In the rows, zero is written as 128.
Known rows, with every way that one mark hangs from another
J749(J191(J388(J329(J131(J993) J957))) J323(J847)): [133 100 172 110  98 132 116 147 122  88 140 119 128  84  57  97 183 132
  97 131 123 173  92  92 109 101 140  86 149 162 140 127 122 129 101 118
  96 146 117 108  93 120 126 114]
J388(J191(J749) J329): [117 134  97 120 119 122 124 122 134 165 149  95 108 115 165 126 138  98
  97 157 118  87  55 114 181 166 190 119  93 188 155 116 124 118 110 158
 149 117 119 129 124 117 188 149]
J191(J388(J329)): [112 149  77 126 124 126 124 129 144 160 151 118 107 123 148 116 122 115
 101 155 109 134  74 141 150 149 164 122 110 164 138 116 137 122 105 153
 153 115 130 125 128 121 156 136]
J847(J323(J749(J191(J388(J329(J131(J147) J957)))))): [131  79 126 122 101 125 136 120 124  84 151 124 137  87 150 117 199 157
 105 133 119 128 175 118 133 113 153 156 122 166 144 127 134 141 107 109
 124 131 144 109  75 116 142 127]
J847(J323(J749(J191(J388(J329(J957)))))): [126  93  73 116 106 123 143 109 113 113 141 109 119 105 178 123 180 148
  94 154 128 139 119 121 157 144 177 144 107 159 143 136 131 126 112 143
 140 132 123 105  97 130 187 128]
J957(J329(J131 J388(J191(J749)))): [115 129 134 125 115 104 132 136 128 135 158 109 112 114 112 106 147 136
 102 142 136  98 108 112 129 129 173 110 139 197 137 111 127 140  85 137
 136 111 128 122 116 102 172 142]
J329(J388(J191(J749(J323))) J957): [116 123 107 122  94 125 135 122 111 127 134  92 109 113 151 113 177 121
 100 144 138 135  86 132 107 116 199 131 114 190 141 127 116 128 114 138
 156 135 151 102 171 119 184 142]
J847(J323(J749)): [122 149  72 101 123  96 132 114 123 117 173 117 116 109 218 143 108 149
 102 153 105 138 148 154 100 169 152 165  94 123 148 125 124 132 136 153
 153 145 111  99 117 133 142 158]
J147(J131(J329(J388(J191) J957) J993(J670)) J694): [ 89 134 137 116 121 103 128 133 166 103 156 102 129 100 155 109 163 122
 128 137 110 181 182 153  78  67  81 131 126 130 130 107 123 148 123 134
 117 103 133 163  43 106  19 116]
J847(J323(J749(J191))): [133 139 102  99 115  98 137 109 114 106 162 108 115 102 206 152 132 143
  99 146 127 111 120 129 138 172 159 164  95 137 152 129 115 129 138 152
 143 159 101  89 127 142 173 157]
J993(J131(J329) J670): [103 177 176  89 144  89 119 130 175 148 172 107 114 100 166 100 119 132
 103 129 137 161 132 136 124 119  91 152 121  91 149 105 137 145 121 139
 125 113 101 148  77 128  85 146]
J670(J993): [115 182 125 100 132 116 125 129 152 133 157 112 103 120 182 100  89 135
 105 143  98 132  92 154 129 170 184 147 103 124 131 105 155 131 131 145
 146 140  96 112 145 132 111 164]
J749(J191(J388(J329))): [123 139 105 123 116 127 129 123 136 151 140 109 103 116 137 124 145 110
  99 148 131 109  45 118 189 153 175 120 109 178 144 120 128 120 107 153
 142 128 119 116 139 131 189 135]
J847(J323(J749(J191(J388(J329))))): [129 104  74 115 106 112 131 109 110 128 153 113 118  98 172 140 158 129
  92 151 131 123  92 103 178 180 178 129 104 154 155 133 118 120 122 154
 141 137 105 107 105 136 193 118]
J872(J211(J749(J191(J388) J323(J847)))): [122 137 119 110  91 113 118 100 108 117 171 138  83  79 128 137 130 121
  88 130 128 170  32 104  81 173 195 125 142 133 151 131 113 115  95 150
 115 150 113 109 155 145 199 149]
J323(J749(J191(J388(J329(J131)))) J847): [120 101 112 116  96 106 118 133 105 107 155 140 122  90  88 128 166 119
  96 138 121 107  67  74 113 155 167 108 155 172 144 120 120 123 100 146
 120 150  72 116 116 116 167 128]
J388(J191 J329(J957)): [115 131  86 122 131 139 136 122 147 149 138 104 117 131 174 112 144 147
 107 164 106 124  97 163 155 108 160 133  88 180 136 119 146 128  92 141
 146 115 141 127 114 113 148 153]
J388(J191 J329): [119 139  84 121 132 130 125 121 145 162 149 109 115 125 164 129 123 130
 106 160 108 107  72 145 179 144 161 117  84 176 148 117 133 124 104 152
 147 118 124 128 121 119 153 145]
J147(J131(J329 J993(J670)) J694): [102 176 147  97 139  91 117 138 179 108 191 112 119  91 171 118 108 118
 121 133 106 170 170 151  95 123  47 161 123 107 142  99 108 147 143 150
 121 119 106 160  45 121   5 133]
J670(J993(J131(J147))): [113 173 183 103 126 109 115 125 172 123 165 114 130 101 177  84 122 125
 109 125  98 122 149 158 137 142 176 142 100 108 137  96 157 134 140 123
 122 125 104 133 117 132  57 155]
J329(J131(J147) J388): [107 160 139 127 117 106 123 142 151 110 164 135 128 111 133 117 126 140
 125 122 101 130 172 163  70  92 131 155 131 154 129 108 138 150 114 108
 145 128 161 114 140 106  92 159]
J957(J329): [122 181  95 111 145 113 135 129 154 146 176 112 108 134 181 108  92 158
  98 157 110 120 110 165 146 141 135 156 105 166 134 114 132 142  99 156
 148 118 128 120 113 121 132 171]
J694(J147(J131)): [131 175  84 119 129 117 125 125 163 119 186 136 109 122 174 139 123 134
 114 147  98  91 152 208  76 150  88 178 101 156 137 106 129 133 135 137
 156 127 129 128 142 131  94 158]
J388(J191(J749(J323)) J329(J131(J993(J670)) J957)): [121 103 196  93 115 126 119 126 135 120 137  86 122  76 108  85 177 127
 105 128 139 170 121  91 145 111 133 113 128 145 153 119 118 141 108 118
 119 128 133 127  71 118 108 115]
J211(J749(J323)): [131 171 116 103 112 117 115 116 129 124 180 124  96 106 183 128 106 149
  96 136 120 169  84 150 129 158 174 170 124 156 147 123 102 132 122 150
 154 149 143 107 185 135 160 161]
J147(J131(J329(J388(J191))) J694): [104 138  75 134 117 106 128 139 155 118 179 129 121 113 154 144 146 132
 122 149 112 122 134 160 104 119 103 136 120 181 139 105 107 133 121 151
 136 112 122 150 109 106  85 124]
J388(J191(J749) J329(J131 J957)): [120 110 138 118 118 129 136 135 136 132 142 105 113 111 131 105 170 142
 107 148 124 110 111 122 136 118 163 131 123 191 139 111 138 130  87 128
 137 120 130 124 109 101 168 148]
J872(J211(J749(J323(J847)))): [116 160  93 101 113 109 116 104 125 121 195 147  92  88 162 132  91 156
  95 135 102 193  87 145  53 166 161 153 132 114 147 126 118 125  97 147
 127 144 123 117 142 133 149 169]
J957(J329(J131)): [127 167 135 107 145 109 133 141 154 127 181 127 110 122 136 103 100 182
 105 145 116 126 141 157 125 126 108 153 132 166 131 107 136 149  87 137
 136 123 123 116 107 113 118 162]
J749(J191(J388(J329(J131 J957))) J323(J847)): [134  96 134 116 100 142 128 142 116 101 147 129 120  95  72 109 188 166
  94 138 128 157  70 107 111 106 143 115 150 182 138 129 122 130  86 124
 107 147 112 104 125 123 161 127]
J211(J749(J191) J872): [129 161 173 103 112 115 117 121 131 127 174 113  89 112 209 130 108 118
 100 131 118 154  83 140 161 128 197 174 121 152 140 119 139 123 102 150
 134 144 127 120 166 128 183 185]
J329(J131(J147(J694)) J388 J957): [100 148 120 134 119 117 137 143 151  99 164 129 132 120 146 116 153 164
 134 133  87 151 215 206  40  53 119 179 137 166 111 106 136 155 106 106
 153 131 171 123 122  99  46 168]

Rows
[103 119 170 116 132 130 119 129 165 116 148  98 145  95 146 103 164 134
 130 136  83 157 193 161 122  61 103 137 110 139 134 106 136 154 107 109
 119 115 151 155  27 107   4 138] : J388(J191 J329(J131(J147(J694) J993(J670)) J957))
[126 110 113 118  97 123 110 148 112 125 168 129 114  88  80 114 155 122
  87 137 121 146  57  85  97 161 164 101 156 177 152 120 106 122 103 142
 121 135 100 115 124 118 169 125] : J191(J388(J329(J131)) J749(J323(J847)))
[145 112 143 114 107 133 124 134 124 124 152 128 110  90  76 121 166 149
  99 131 150 131  64 102 180 150 140 121 140 186 151 123 108 128 102 130
 131 147 122 102 148 131 174 109] : J749(J191(J388(J329(J131))) J323)
[117 170  89 116 135 105 130 144 170 112 203 133 113 112 179 138 113 149
 117 148 105 129 150 174 101 137  69 179 120 161 139 100 106 137 128 157
 139 124 112 145  99 114  66 149] : J147(J131(J329) J694)
[130 121 105 113 103 127 124  93 122 141 168 137  82  78 125 124 141 138
  92 130 147 170  50 106 175 182 184 136 133 154 155 131 111 117  86 144
 139 134 145 122 145 139 208 122] : J872(J211(J749(J191(J388(J329)) J323)))
[114 125 100 121 119 132 136 121 136 151 137  89 110 123 173 109 160 118
  99 159 118 104  82 131 157 130 189 133  96 192 143 119 134 123  99 148
 149 114 136 127 116 110 183 158] : J388(J191(J749) J329(J957))
[106 128 134 126 115 117 140 135 136 116 132 117 117 123 122 113 159 155
 123 144 116 140 142 162  70  75 149 124 130 170 120 114 153 139  90 114
 140 126 147 108 143 104 135 147] : J329(J131 J388(J191) J957)
[136 155 123 102 109 120 122 129 118 113 165 114 113 105 144 140 130 136
  91 140 121 126  43 125 111 148 150 140 112 161 151 127 103 126 126 152
 122 167  94  93 162 143 161 165] : J749(J191 J323(J847))
[142  91 185 112  94 147 118 133 119 105 165 131  99  88 125  99 178 162
  96 123 139 206  99 115 171  98 183 152 164 182 138 128 133 128  71 119
 119 137 151 120 146 117 182 130] : J211(J749(J191(J388(J329(J131 J957))) J323) J872)
[107 176 158  96 131  93 120 124 167 109 165 105 115  95 175 106 104 113
 119 133 109 160 149 146  93 125  89 147 112  98 139 104 125 137 143 147
 118 124 105 133  90 135  50 136] : J147(J131(J993(J670)))
[139 127 107 117 108 138 125 121 124 143 148 113 106 102 119 125 158 125
  92 142 144 127  35 110 198 163 168 122 111 187 154 129 105 121 114 150
 142 141 125 105 155 140 188 117] : J749(J191(J388(J329)) J323)
[100 137 162 119 125 116 107 137 163 128 160 112 135  86 121 107 140 104
 124 126  88 166 170 141 118 103 108 126 131 123 137 102 128 148 119 121
 126 114 140 154  41 116  11 122] : J191(J388(J329(J131(J147(J694) J993(J670)))))
[134 156 135  97 111 111 129  91 126 120 179 131  80  82 157 135 114 155
  99 125 144 159  79 132 131 176 164 173 122 135 153 127 107 126 103 141
 139 157 139 105 169 145 185 159] : J872(J211(J749(J191 J323)))
[ 97 132 138 135 117 114 126 135 167 123 161 113 144 115 158 114 187 128
 121 138 106 134 188 178 102  55 131 138 109 164 133 105 134 145 114 116
 131 101 158 158  75  99  51 144] : J993(J131(J147(J694) J329(J388(J191) J957)))
[113 174 131 117 132 126 130 140 175 115 171 115 120 123 201 103 126 133
 107 136  99 135 156 166  95  87 117 193 101 161 139 112 144 153 115 120
 147 113 173 132  94 102  93 185] : J131(J147 J329(J957))
[ 95 167 128 127 122 110 123 149 171 104 168 111 137 115 165 105 138 107
 124 130  86 168 211 175  71  62 114 159 117 146 126 110 133 157 130 114
 148 112 187 147  65  91  20 160] : J131(J147(J694) J329(J388 J957) J993)
[ 93 153 152 118 124 108 124 143 178 108 173 122 139 107 160  76 162 147
 118 124  98 164 209 177 101  84 147 158 131 123 120  99 154 152 127 107
 130 110 136 159  75 104   9 145] : J670(J993(J131(J147(J694) J329(J388 J957))))
[109 140  78 127 124 135 136 129 146 149 139 113 107 131 157  99 143 134
 104 158 108 153  97 157 130 114 163 135 112 167 127 118 149 127  93 143
 153 111 147 124 121 115 149 145] : J191(J388(J329(J957)))
[109 127 147 132 118 131 120 146 162 106 156 119 138 103 118  98 161 121
 125 137  80 159 194 165  98  78 123 132 129 160 123 104 137 143 107 110
 132 115 167 142  56 100  29 134] : J191(J388(J329(J131(J147(J694) J993) J957)))
[100 166 100 118 129 111 137 144 157 125 157 120 110 131 163 102 130 146
 110 141 118 166 145 159  80  85 127 162 128 154 126 119 146 147 103 127
 157 114 162 126 118  98 126 161] : J131(J329(J388 J957))
[111 174 148 116 135 102 116 140 180 130 195 122 133 106 174 123 131 125
 113 134 102 123 178 175 119 110  99 168 107 140 145  98 118 145 132 132
 134 116 132 155  76 114  39 159] : J993(J131(J147(J694) J329))
[115 174 117 113 127  98 124 134 161 102 183 118 120 106 170 132 109 121
 127 148  90 136 168 180  90 135  94 147 109 140 130  98 108 128 145 157
 132 134 110 132 103 126  34 143] : J147(J131(J993) J694)
[112 127  93 122  88 114 115 130  99 131 151 104 117 104 129 135 153  95
  92 144 120 124  39 104  81 147 205  95 120 177 153 127 103 120 123 154
 133 140 107 107 163 123 181 145] : J329(J388(J191(J749(J323(J847)))))
[ 89 179 166 109 127  94 107 138 174 125 162 104 132  97 164  96 113  83
 116 113 107 173 167 125  97  86 108 144 115 102 147 113 138 161 138 116
 134 106 166 149  59 107  41 145] : J131(J147 J329(J388) J993(J670))
[105 152 115 134 116 116 116 136 158 135 158 117 128 117 165 126 136  98
 110 135 108 110 116 136 122 105 152 133  96 176 150 115 137 144 119 124
 145 105 166 137 110 100 119 152] : J131(J147 J329(J388(J191)))
[107 120 195 111 131 130 117 126 168 116 137  98 142  93 138  87 158 129
 122 128  98 156 173 134 130  64 115 127 106 131 140 110 152 154 104 100
 113 108 156 145  39 106  42 137] : J388(J191 J329(J131(J147 J993(J670)) J957))
[ 98 164 129 127 124  95 117 143 171 128 187 128 138 107 153 120 145 124
 120 127 107 137 193 174 102  93 111 152 122 143 137 102 120 148 129 124
 142 110 147 156  87 106  40 144] : J993(J131(J147(J694) J329(J388)))
[136 112 170 109  99 123 105 147 120 101 153 124 126  77  49 115 161 113
  96 128 126 155  69  76 131 137 141  71 144 157 152 124 109 125 111 129
  96 149  99 109 101 127 132 104] : J749(J191(J388(J329(J131(J993)))) J323(J847))
[ 99 129 162 119 108  97 130 135 147 133 144  97 118 109 136  95 187 104
 101 137 147 127 129 114 111  96 169 112 128 161 142 110 138 131 108 129
 131 101 133 141 102 101 157 137] : J993(J131(J329(J388(J191(J749)) J957)))
[132 119  92 118 101 135 117 131 114 132 154 119 116 100 110 131 156 121
  85 146 124 136  16  99 151 155 171 103 120 179 154 133 106 118 110 154
 120 145  99 110 140 137 182 128] : J749(J191(J388(J329)) J323(J847))
[100 137 118 124 108 112 135 137 138 134 142  94 107 122 158 109 164 101
 101 143 132 124  98 116 103 108 178 132 120 184 142 118 137 136 106 135
 150 108 151 129 118  96 180 156] : J131(J329(J388(J191(J749)) J957))
[ 97 127 166 121 125 126 119 137 165 114 150 107 136  94 128  90 162 122
 126 129  87 184 193 156  95  66 108 142 135 125 126 104 139 153 108 110
 126 110 157 152  33 110   4 131] : J191(J388(J329(J131(J147(J694) J993(J670)) J957)))
[ 86 137 166 121 112  91 113 126 156 145 165  91 133  90 160 118 180  79
 112 123 128 123 144 121 121 103 145 134 121 136 155 102 112 145 133 132
 127  99 125 171  61 113  66 135] : J993(J131(J147(J694) J329(J388(J191(J749)))) J670)
